What can hang from each mark
F: J K Z
K: G J S
G: J K Z
Z: J S
J: F G K S Z
S: J K Z

Each row was made from one small tree. Brackets hold a mark, then the marks that hang from it, in alphabetical order. Every link used is in the known rows. Write each row's tree.
Known rows
(J (F K) S Z): [ -9  -2  -8 -19  -9  -2   9  -1  -2   9  -1  -2  -4 -10   5   3 -14  -9
   1  -5  12  -1 -16   0  -4]
(F (Z (J S))): [ 5  0 12 -7  9  7 10 -2  1  6  4 -7 -3  4  3 11 -1  7 13  4 14  1 -2  0
 -5]
(F (J G K)): [  0  -3   8  12   2   0  -8 -15  -1 -12  -1  -2   2   3   2  -1   4  15
  -9   1  11  -7  -3  10   3]
(G Z): [  5   1   2  15  -4   2  -3  11   3   0 -11  -6   1   0   0  -2  -4 -11
  -2   0  -5   3  -5  -6   0]
(S (Z (J G K))): [  2  -7  16   2  -7  -2   0 -16  -7 -12  13   4   2  10  -4  -5   4  12
   2   0   3  -7  -1   8  -1]
(K G (S J Z)): [  6   3  -2  11  -2 -11  -7   8   3  -3   8   7  -5   9   0   2   5 -15
  10  -1  -8  12  15  -8   0]
(K S): [  0   5  -4   8   1  -7   7   6   1  -6  -5  -3   1  -1   2   3  -5 -10
  -1  -4   3   7  -3   8  -5]
(S Z): [  1   1   6   9  -8  -4  -4   7   2  -9   2  -8  -4   6  -3   1  -7  -1
   0  -1  -6   5 -13  -6   2]
(S (K (G J Z))): [ 10   0  -8  12   0   4  -6  17   6   1  -4   4   1   0  -5 -10  12 -19
  -4   0 -23   5  14 -12   7]
(F K): [  4   2   7   3  -1  -2  -8   4   9  -4 -12 -12  -6  -9   5  -4  -3   1
 -19  -6   6   8 -11  -5   3]
(F (J G S Z) K): [ 3  0  0 -8  2 11 -1 -7 -5  5 -1 -2 -2 -3  4  4 -3  1  5 -4 21  2 -1 -1
  1]
(Z (J (G K))): [  4   6  13  -1   4   5  -5  -3  -6 -12  -5   3   5  -3  -2  -4  10  14
  -1  -2   1  -9   9  10   4]
(S (J F G K Z)): [ -6  -8  -1  -3  -9 -21  -5 -23  -4   1  11  15   1  -2  -1  -1   0   6
  -2   0   5  -8  -4   5   5]
(F J (K S) Z): [ -4  12  -2   6  15  -4 -15   0   7   0 -11  -4  -6   7  -3  13  -1   6
  -8  -1  23   6   1 -11  -7]
(Z (S (J F))): [ -4  -3  -2  -8   1  -1  -2  -2   2  15   0   0 -15 -10   8   0  -1  16
  -8   0 -14   2  -8  -7   0]
(F J Z): [  4   7   5  13   9  -1 -13  -2   6  -2  -8 -11  -4  10  -2  15   0  14
   0   2  16   2  -7  -9   2]
(J F (S (K G) Z)): [ -4  -3 -10  -8  -7  -1   5   7  -7  -3  20  -3  -9   1   6  -4  -2 -15
  10   2 -11  -3  -4  -6  -6]
(K (G Z) (J F) S): [ -2   2 -18   8  -6 -18   0   9  -7  -3  -4   9  21   2   0  -3  -6 -27
  16  -5   4  -3  21   0 -10]
(Z S): [  5   0   3  -4   1  11   5   5   1   1  -3 -16  -7  -9   9  -2  -3   8
  -8  -3  -4   8 -13   2   3]
(J G K S Z): [ -2  -8   3  -8  -5   1  16 -13  -8  -4  14   1   8  -4   4  -3  -5  -7
   7   3  13  -3  -6  18   4]
(K (G Z) S): [ 10   4  -9  14  -5  -2   4  17   0  -3  -7  -2  11   2   2  -4   0 -34
  10  -3   3   7  13   2  -5]
(Z (J F G) (S K)): [  3  -5  -3 -18   2  10   6 -12 -15   4  12  -1 -11  -8  10  -7   8  20
  -3  -5  -5  -8  -1   3  -9]
(J F (K G S)): [ -6   0 -10  -1 -11 -16  11  -4  -1 -12   3   4  10   0   4  -3  -3 -19
  -2  -3  12  -6   2  18  -7]
(K (S (J Z))): [  4   3  -7   2   0 -12  -2  -4   0   4   1  12  -4   3  -2  11   1  -9
   9  -4   1  12   2  -3   2]
(Z (J G) S): [ 12  -3  10 -10   1  17   9  -6  -9   3   1  -9  -2  -8  10  -5   6  17
  -1  -6   4   2   2   8  -2]

Write each row's tree
[-18  13  -5   5   5  -3  -3  18   3  -7  -5  19   4   9 -21   1   1  -1
   1   3 -27  -3   9   1   1]
(G J (K (S Z)))
[  9  -3   5   1   0   3  -9  -5  -5  -7  11   0 -15  10  -3   2   7   9
   2  -2 -14   3  -6 -12  -2]
(S K (Z J))
[ -5  -3  -6   0   1   3  -7   6   2  22  -4   4 -11  -5   4  -3  -2   6
  -2   4 -22  -2  -2 -14  -5]
(G (Z (S (J F))))
[ -9   2  -2   2   3 -24  -8  -6   1  -4  -1  -6  11   3  -1   8 -10  11
   3  -1  12  -5  -3  -5  -2]
(K (J (F Z)))
[  1  -1  11  12  -1  -7 -15  -1   1   0  10   3  -8   4   0  -3   3  10
   2   2 -13   4   3 -10   3]
(S (J G) Z)
[ -2  -8   3   5   8   6  -8  -3   6  13   0   3 -10  -4   3  -7   5   8
 -10   9 -21   3  -1  -8   3]
(G (Z (S (J K))))
[ 17  -2  -6  -1 -10 -13  -2  -3  -6 -14   1  -5  16  -2   3   3  -1 -17
  14  -9  15  10   7   0  13]
(K G (J Z))
[-12   4  -5 -10   5   1   7   6   7  14  -5  -4  -1  -3  -5   4  -4  16
  -7   3  -8  -5  -6  -6  -2]
(G (J (F (Z S))))
[  2   8 -10   7  -1   2  -1  23  10   6 -16   8   9  -1  -8 -10   3 -28
  -5  -4  -7   7  22  -8  -3]
(F (K (G J Z) S))
[ -7  10   2  -1   3   0  -3   5  -6 -11   1  15  -1  12 -12   6   2   3
  11   0  -8  -4   8   3  -6]
(G (K (S (Z J))))
[  4   0  -6 -11  -4  12  12   5   1  10  -4   0  -1  -5  -5   3  -1   4
  -2  -3 -11   9  -7   0  10]
(G (J (Z S)))
[ 10  -2   4  10  -4  -1  -6  -7   4 -15  -3  -6   2   4   3   1   7  -1
  -7  -1  13   0   1   6   8]
(F (J (K G)))
[10  2 15  2  5 -2 -1 -7 -3 -3  2 -7  4  5  2  5  4 13  6 -1 20 -1  5  2
 -2]
(F (Z (J G)))
[  3  -4 -13  -3  -6   0  -1   9  -6   4  -3  -6  13  -7   7  -8  -5 -11
   9  -3  -5  -4  12  -6  -3]
(K (G (Z S)) (J F))
[  4  -4 -16 -18 -10  -1  12  -2 -10  -2  15   0  -2  -7   9   1  -1 -22
  14  -2   5   0  -5   1   0]
(J F (S (K G)) Z)
[  0  -7   9  17   3  -7 -13  -6   4   3   2   9   1   1   0 -10   6   2
  -7   7 -11  -4   8  -2   2]
(S (J (G Z) K))
[-12   2  -7  13   2  -5   5   8   7   3  -7  18  10   7 -14  -5   0 -12
  -5   5 -15  -3  10   6  -4]
(G (J (K S)) Z)
[  7   1  -4  -5  -1  18  -1  22  10  13 -15  -5   0 -11   1 -15   4 -11
 -13  -2 -14   8  13 -14   5]
(F (K (G J (Z S))))
[ -8  -8   8  -2 -13  -8   2 -19 -10  -7  15   8   3  10  -4  -4  -2  13
   3   0   4 -17  -3   8  -8]
(S (Z (J F G K)))
[ -5   6  -2   1   7  18  -6  16  -1   2 -12  -4  -2  -8  -1  -8  -1   1
  -6   5 -20  -3  -2  -5   3]
(G K (Z S))
[ -8   1 -10  -2  -4 -10  13  -5   3  -4   0  17   9   6 -14   4  -2 -10
   0  -1  -1   2   0  13   4]
(G (J (K S) Z))
[ -6   2  -2 -10   3  -1   4  -1   0   7  -1 -14  -4  -5   5   5  -8  13
  -3   2   6  -2 -14  -4  -5]
(J (F (Z S)))
[ -7  -1   7   3  13   2  -1 -10   5   1   5  -5  -3   9   0  12  -2  13
   2  11  14  -5  -7   3  -1]
(F (J K S) Z)
[  2  -4  -1   5  -6  -2  -6 -17  -2  -9  -2   2   0   7  -5  11  -1   5
  -1  -1  15   0 -13   4   9]
(F (J K Z))
[ 12  -8  10 -10  -4   8  15  -7  -1  -5   8  -2   3  -1   8  -2   7  -8
   6   1  11  -1   4  16   0]
(Z (J (K G) S))
[-10   8  -4   1   9  20  -3  22   5  10 -16   7   2  -6 -12  -9   4   6
  -9   6 -35  -5   7  -6   6]
(G J K (Z S))
[  3  -5  15 -12   9   9   5 -19  -5  -1  10  -7   1   2   5  -1   5  24
  -3   4  16  -5   1   9  -1]
(F (Z (J G K) S))
[ -4   5   6  -1  16   7  -9   2   9   8  -6 -11 -10   2   2  11  -3  11
  -3   4  18   3  -6 -12  -3]
(F (J S) K Z)
[ -8  -6  -1 -10  -3   2  17  -3   3   4   4  10   4   0  -9   2  -4  -4
   2   4  -4  -1  -6  12   8]
(G (J K S Z))
[ -6  -7  -1  -9  -9  -6  16  -3   0  -5   8  -3   5  -7   9  -5  -5 -13
   1   3   7  -9  -4  15  -3]
(J F (K G) S)
[ -1   2   4   1   8  12  -7   3   6   6  -9  -8 -12  -4   6   4  -2   8
  -8  -1   8   4  -8  -5  -2]
(F (J S) K)
